Each row comes from the steps of one path. Every step used is in the known rows, and no mark comes twice. Write the path behind each row, first mark first.
Known rows
sasev tubo gata: [ 0.29 -1.07 -0.06 -0.41  0.90 -3.13  0.00 -0.65  1.54  2.23 -3.48  0.81
  0.88 -0.58 -0.10  0.63 -1.35  1.52 -2.36 -1.01 -2.20 -2.24 -1.37  2.30
  0.88]
meli tibenap dono vutu: [ 1.42  3.73  0.86  0.89  2.36  1.54 -0.46  0.16 -2.23  0.07  0.52  3.47
 -1.90 -0.71  1.49 -1.55  1.30 -5.11 -0.43  4.23  0.60  0.74 -2.47 -2.45
  2.43]
sasev tubo gata tute meli vutu: [ 0.39 -1.94  1.48 -0.73 -3.23 -4.77 -1.43  0.09  2.50  0.12  2.27 -0.26
  3.49  1.75 -3.63 -1.12 -1.29  5.16  3.51 -2.63 -0.24 -0.54 -2.19 -0.02
 -1.23]
sasev tubo: [ 0.76 -0.46 -1.72  0.85  3.61 -0.53  1.27 -0.44  1.02  1.20 -5.20  0.70
 -1.83 -0.35  0.91 -2.49 -2.10  0.08 -0.05  0.81 -2.08 -1.80  1.24  3.64
 -0.76]
gata tute meli tibenap dono vutu: [ 0.71  2.15  0.55  0.17 -1.19  1.53 -0.66 -0.38 -1.75 -0.67  4.33  2.94
 -0.71  0.69 -1.86 -3.81  0.97 -0.18  1.46  2.76  4.28  4.20 -3.07 -3.83
  1.54]
paru tubo meli tibenap: [-1.53 -1.63  1.54 -0.86  1.34 -2.44  2.73 -2.00  3.08  1.54 -1.17 -0.28
 -2.10  1.30  2.27  0.25  1.44  0.82 -2.74  0.78  0.53  2.01 -2.23 -1.93
 -2.08]
vutu meli: [-2.17 -0.07 -1.81  0.58  0.18  1.90  1.67 -1.37  0.85  0.16 -3.19 -1.12
 -0.93 -0.59  1.39  0.41  0.51 -0.70 -1.68 -2.02 -0.69 -1.87  2.83  2.03
 -2.18]
gata tubo meli tibenap dono vutu: [ 1.43  1.38  0.78 -2.31  0.84  0.65 -0.35  1.34  0.36  0.79  1.46  2.84
 -3.12  1.83  2.42 -3.21  0.61 -2.40 -0.76  3.77  3.61  4.69 -1.55 -4.52
 -0.13]
dono vutu meli: [-3.65  2.81 -0.93 -0.31 -0.79  1.75  0.38  0.07  0.70  0.93 -1.75 -2.07
 -0.54 -0.74 -1.47  0.40  0.02 -2.57  1.12  0.71 -0.16 -1.76  2.86  2.41
 -1.15]
meli tute gata: [ 2.95 -1.02 -1.48  2.94  1.50  0.44 -0.34 -1.99 -5.95 -0.78 -0.02  1.60
  0.32 -2.73 -0.29  4.28  1.05 -1.08 -0.17 -3.11 -3.61 -3.12  0.21 -0.24
 -1.31]
sasev tubo gata tute meli: [-0.40 -2.73 -0.21 -0.89 -2.60 -3.00 -0.11 -1.11  1.87  1.48  0.44  0.06
  2.13  0.92 -3.40 -1.67 -1.68  6.22 -0.35 -2.43  1.37  1.20 -1.92  0.77
  0.07]
paru tubo gata tute meli vutu: [-0.81 -3.20  3.57 -0.34 -4.87 -3.95 -0.60 -0.36  0.56 -0.20  3.57 -1.85
  3.77  0.26 -4.35  1.47 -2.50  3.03  4.75 -0.73 -0.86 -0.51 -3.16 -1.35
 -1.73]
dono tibenap: [-1.11  2.54 -3.44  3.85  2.56  4.06  2.48 -0.36 -0.78  0.90 -1.69  1.12
  0.25 -0.34  2.06 -0.51 -0.39 -3.30 -3.74  0.90 -1.59 -2.44  3.00  3.53
  4.01]
tibenap dono vutu meli tubo: [-0.44  1.42  0.23 -1.84 -0.24 -0.31 -1.20  3.07  0.15 -0.77  0.08 -1.62
 -2.35 -1.14 -1.46 -0.34 -0.26 -2.48  3.93  1.64  1.25  1.19 -0.65  1.51
 -0.94]
paru tubo gata tute: [ 0.39 -2.75  3.17 -0.32 -2.65 -1.97 -1.05 -1.91 -2.80  0.15  0.06 -1.85
  1.52 -1.30 -2.52  4.30 -2.41  1.30 -0.39  1.59 -0.94 -0.50 -2.04 -1.21
  2.43]
tibenap dono vutu meli: [-1.38  3.12  0.01 -0.76 -0.06  2.58 -0.51  0.67 -0.77 -0.30 -0.68  0.83
 -1.50 -1.90 -1.50 -1.44  1.40 -3.48  2.40  1.79  1.76 -0.73  0.17  0.10
 -0.09]
gata tubo meli tibenap: [ 0.59 -1.86 -1.03 -0.85  1.42 -0.32  2.04 -0.77  1.66  1.26 -1.38  0.91
 -2.45  3.16  4.98 -1.23 -0.39  0.30 -4.87 -0.35  1.05  3.60  1.07 -2.59
 -2.49]
tute gata: [ 1.02 -2.13 -2.26  2.39  2.49  0.02  0.69 -1.03 -3.19  0.04 -2.91  1.70
 -0.46 -2.79 -0.48  2.33  0.16  0.03 -1.07 -4.12 -2.33 -2.90  0.17  1.81
  0.29]
gata tute: [ 0.57  0.26 -1.43  1.64  0.49  1.90 -0.15 -2.22 -4.44 -1.38 -1.68 -1.10
 -0.45 -0.67  0.53  1.46 -1.33  0.30 -1.26  1.14 -0.49 -1.22  3.26  0.57
  2.97]
tute gata tubo meli: [ 0.82 -4.48 -2.20 -1.06  1.07 -0.76  0.93  0.24 -0.31  0.74 -2.11  1.05
 -1.37 -0.29  0.39  0.68 -0.65  2.66 -1.40 -4.88  0.74  1.10  1.28 -0.30
 -2.24]
sasev tubo gata tute: [ 1.56 -1.67  1.19 -0.67 -1.05 -2.58 -1.94 -1.43 -0.95  0.70 -1.26 -0.43
  1.35  0.14 -1.83  1.87 -1.25  3.43 -1.51 -0.21 -0.35 -0.42 -0.95  0.23
  2.88]
gata tubo meli vutu dono tibenap: [ 1.09  0.19  0.73 -0.14  0.17  3.88 -0.62  3.78  3.20 -0.53  1.64 -0.31
  2.02  2.40  2.27 -2.24  0.46 -2.23  0.95  1.59  0.56  0.82  2.04  0.07
  0.00]
gata tubo: [ 1.77 -2.01 -1.67  1.23  2.16  1.74  1.11  0.41 -2.33  0.07 -3.94  0.25
 -1.75 -0.07  3.10 -1.58 -5.11 -2.52 -0.90  1.59 -1.72 -0.40  3.16  1.66
 -1.19]
paru tubo meli vutu: [-2.18 -0.50  2.08 -1.18  0.57 -2.98  1.34 -0.22  2.84  0.11 -0.73 -2.06
 -0.47  0.24  0.01  0.38 -0.17  0.71  3.26  0.18 -1.61 -2.37  0.33  0.36
 -2.71]

Which path is each row?
[-0.77 -1.58 -2.00 -1.42  1.20  0.31  1.82 -0.20  0.79  0.75 -2.86 -0.55
 -2.15  1.02  3.06 -1.78 -2.24  1.56 -2.56 -0.62  0.79  1.20  3.84  0.54
 -1.80] -> gata tubo meli
[ 1.14 -2.22  0.58 -0.81 -1.87 -4.14 -2.12 -0.02 -2.85 -0.60  0.59 -3.12
  1.16 -0.37 -1.08  5.71 -2.35  2.91 -2.36 -1.33 -1.56  0.34 -0.23  0.76
  3.32] -> meli tubo gata tute
[-1.62  0.46 -2.27  1.84  0.41 -0.88  2.13  0.06  1.59 -0.37 -0.47  0.13
  1.05  0.20  0.25 -3.02 -1.62  0.59  2.78 -2.21 -2.31 -2.74  1.79  2.63
 -3.19] -> tute meli vutu
[ 2.95  0.84 -0.34  1.73  3.56  1.24  0.94 -1.51 -1.75 -0.57 -1.32  4.42
 -2.25 -0.59  4.22 -1.47  1.73 -3.30 -3.26  1.48 -0.07  0.76 -2.67 -2.81
  1.77] -> meli tibenap dono
[ 0.59  0.80  0.21  2.59 -2.16  4.78 -0.97  1.90  1.16 -1.90  4.42 -0.29
  4.07  1.14 -1.92 -2.49  0.89  0.08  3.07  0.85  1.06  0.40  0.48  0.69
  1.71] -> gata tute meli vutu dono tibenap
[-0.33 -2.94 -2.09  0.24 -0.96 -1.95  0.70  0.65 -0.53 -0.98  0.49 -2.85
 -0.60  0.69 -1.46 -1.07 -3.42  4.34  1.06 -1.66  0.57  2.25  1.22  2.64
 -1.36] -> gata tute meli tubo
[ 3.22 -1.19  0.76 -1.83  0.54 -0.82 -1.13  1.70 -0.82  0.88  2.36  4.35
 -2.35  0.47 -0.34 -0.92  2.11 -1.26  0.60 -0.59  3.68  4.61 -4.25 -5.36
 -0.79] -> tute gata tubo meli tibenap dono vutu
[ 1.76 -0.18 -0.06 -1.66  3.46 -1.91  1.25 -1.11  3.99  1.02 -1.28  4.22
 -3.45  1.66  3.11 -4.67  3.81  2.10 -2.69  0.21  2.84  3.04 -3.58 -2.87
 -0.06] -> sasev tubo meli tibenap dono
[-0.04  4.21 -0.41  0.58  2.28  2.13 -0.58  0.63 -3.26 -0.43 -0.94  2.03
 -1.79 -2.81 -0.62 -2.18 -0.51 -3.98  1.98  3.94  0.29 -1.85  0.21  0.87
  3.02] -> tibenap dono vutu
[ 0.11 -1.64 -0.45 -0.70  0.25 -4.79 -0.28  0.96 -0.31  0.92 -1.56 -2.09
  0.75 -1.28  0.75  4.45 -2.45  1.14 -3.18 -2.32 -3.30 -1.43 -0.62  3.01
  1.28] -> meli tubo gata
[-0.90  0.43  3.16 -0.26  0.20  1.84  0.41  2.40  4.59  0.04  1.75 -1.59
  2.00  0.42 -0.52 -0.74  2.12 -1.50  3.18  2.57 -0.21 -0.91 -1.31  0.90
  0.29] -> paru tubo meli vutu dono tibenap
[-2.41  2.15 -1.09 -0.58  1.17 -1.88  1.13 -0.88  2.10 -0.44 -0.83 -1.25
 -0.15  0.66  1.72  0.06  1.76  1.60 -0.21 -2.32 -1.76 -3.26  3.31  0.74
 -0.64] -> tubo meli vutu
[-0.78 -0.28 -0.91  1.50 -1.67 -0.32  0.07 -0.76 -0.81 -1.88  1.85 -0.98
  1.56  0.93 -1.45 -1.49 -1.38  2.46  3.58 -1.46 -0.44 -0.98  2.14  0.54
 -1.33] -> gata tute meli vutu
[-2.79 -1.38  0.35 -1.42  1.34 -1.60  2.67 -1.22  2.08  1.29 -2.80 -1.65
 -2.05 -0.72  0.26 -0.26 -0.53  1.87 -0.44  0.32  0.15 -0.62  0.69  1.24
 -1.59] -> paru tubo meli
[ 1.35  2.52  0.62  3.01  1.61  4.69 -0.94  2.24  0.73 -1.14  0.65  0.16
  2.72 -0.19  1.35 -0.34  1.20 -4.63  1.13  2.10 -2.70 -3.11  0.98  2.23
  2.66] -> meli vutu dono tibenap
[ 0.42  0.04  2.94 -3.46 -4.85 -2.33 -4.35  2.10 -1.82 -0.91  3.94 -2.59
  0.91 -0.80 -4.45  4.08  0.55  0.66  2.04  0.46  2.67  2.30 -2.82 -2.01
  2.40] -> tibenap dono vutu meli tubo gata tute
[ 0.47  1.47  1.94 -1.01 -3.84 -1.26 -1.88 -0.74 -1.31  0.32  6.02  3.01
  1.82  0.65 -3.12 -0.39  1.53  1.42 -0.80  0.92  3.80  4.04 -5.54 -5.14
  3.01] -> tubo gata tute meli tibenap dono vutu
[-1.35  2.99  0.18  0.27  0.73  3.47 -0.06  1.55  3.77 -0.52  1.85 -0.40
  2.42  0.85  1.45 -0.47  4.08 -0.63 -0.16 -0.04 -0.29 -1.60  1.62  1.17
  2.01] -> tubo meli vutu dono tibenap
[-0.05 -1.15 -1.45  1.73 -0.90  0.74  1.52 -2.39 -0.27 -0.21  1.41  0.75
 -0.14  2.00  0.80 -1.56  0.13  2.31 -2.73 -1.02  1.65  3.23 -0.38 -1.99
 -0.55] -> gata tute meli tibenap
[ 0.46 -1.18  2.73 -1.10 -4.41 -0.98 -2.91  0.60  0.56 -1.76  4.01 -1.14
  5.09 -0.31 -2.98  1.46  0.61  3.59  2.55 -2.23 -0.06 -0.35 -2.33 -1.38
  0.12] -> tubo gata tute meli vutu dono
[-0.80  1.63  1.17 -1.62  0.78  0.11 -0.82  0.33  2.80 -1.46 -0.19 -1.23
  0.93 -0.45  1.56  0.33  3.08  1.40  1.34 -0.82 -0.89 -1.98  1.37  0.20
 -0.77] -> tubo meli vutu dono
[-2.01  2.57  0.33  0.18 -0.81  1.18  0.55 -0.48  1.55  1.29  0.03 -0.77
 -0.68  1.43  0.49  1.07  1.76 -3.50 -1.16  1.19 -0.07  0.74  0.04 -0.62
 -1.76] -> dono vutu meli tibenap
[ 0.46  1.82 -1.01  2.85  2.46  6.38  0.52  1.18  0.04  0.13 -1.24  0.57
  1.28 -1.36  1.66 -0.77  0.88 -3.58 -2.40  2.34 -0.86 -1.29  1.08  3.15
  3.92] -> vutu dono tibenap
[-1.52  3.76 -0.05  0.27 -1.91  2.29 -0.70 -0.92 -2.30  0.04  1.47 -2.16
  0.48 -0.35 -1.09  2.53  0.92 -3.53  2.43  2.13 -1.44 -2.05  2.92  0.35
 -2.95] -> dono vutu meli tute
[ 0.43  1.33 -0.50 -0.96  2.67 -0.24  1.79 -2.18  1.18  0.11 -0.05  3.80
 -2.72  0.64  4.33 -2.12  4.54  0.92 -5.06 -0.71  2.74  2.36 -2.16 -4.11
  1.23] -> tubo meli tibenap dono
[ 0.49  3.99  0.81 -0.15 -1.13  2.96 -1.63 -0.19 -3.52 -1.12  2.39  0.69
 -0.57 -1.71 -0.92  0.35  2.20 -4.38  3.39  2.99  0.53 -1.05  0.31 -2.11
 -1.89] -> tibenap dono vutu meli tute
[ 3.34 -4.89 -1.92  1.82  1.78  0.69  0.27  0.81 -3.50  0.11 -3.28  1.86
 -1.20 -1.32  0.49  0.72 -3.42 -1.13  0.23 -2.47 -1.77 -0.48  0.56  0.83
 -1.88] -> tute gata tubo
[-1.22 -2.18 -1.43 -0.40  0.23 -1.37  1.02  1.08  1.66 -0.21 -2.65 -3.69
 -1.63  0.06  1.02  1.93 -1.26  0.13 -0.31 -2.27 -1.49 -0.22  1.91  3.44
 -3.21] -> vutu meli tubo
[-1.82 -0.28  2.32 -2.91 -5.55 -3.46 -3.45  1.46 -0.70  0.19  2.97 -5.39
  1.84  0.53 -4.84  6.25 -0.83  1.79  0.89 -0.57  0.58  1.24 -0.18  0.66
  1.11] -> dono vutu meli tubo gata tute
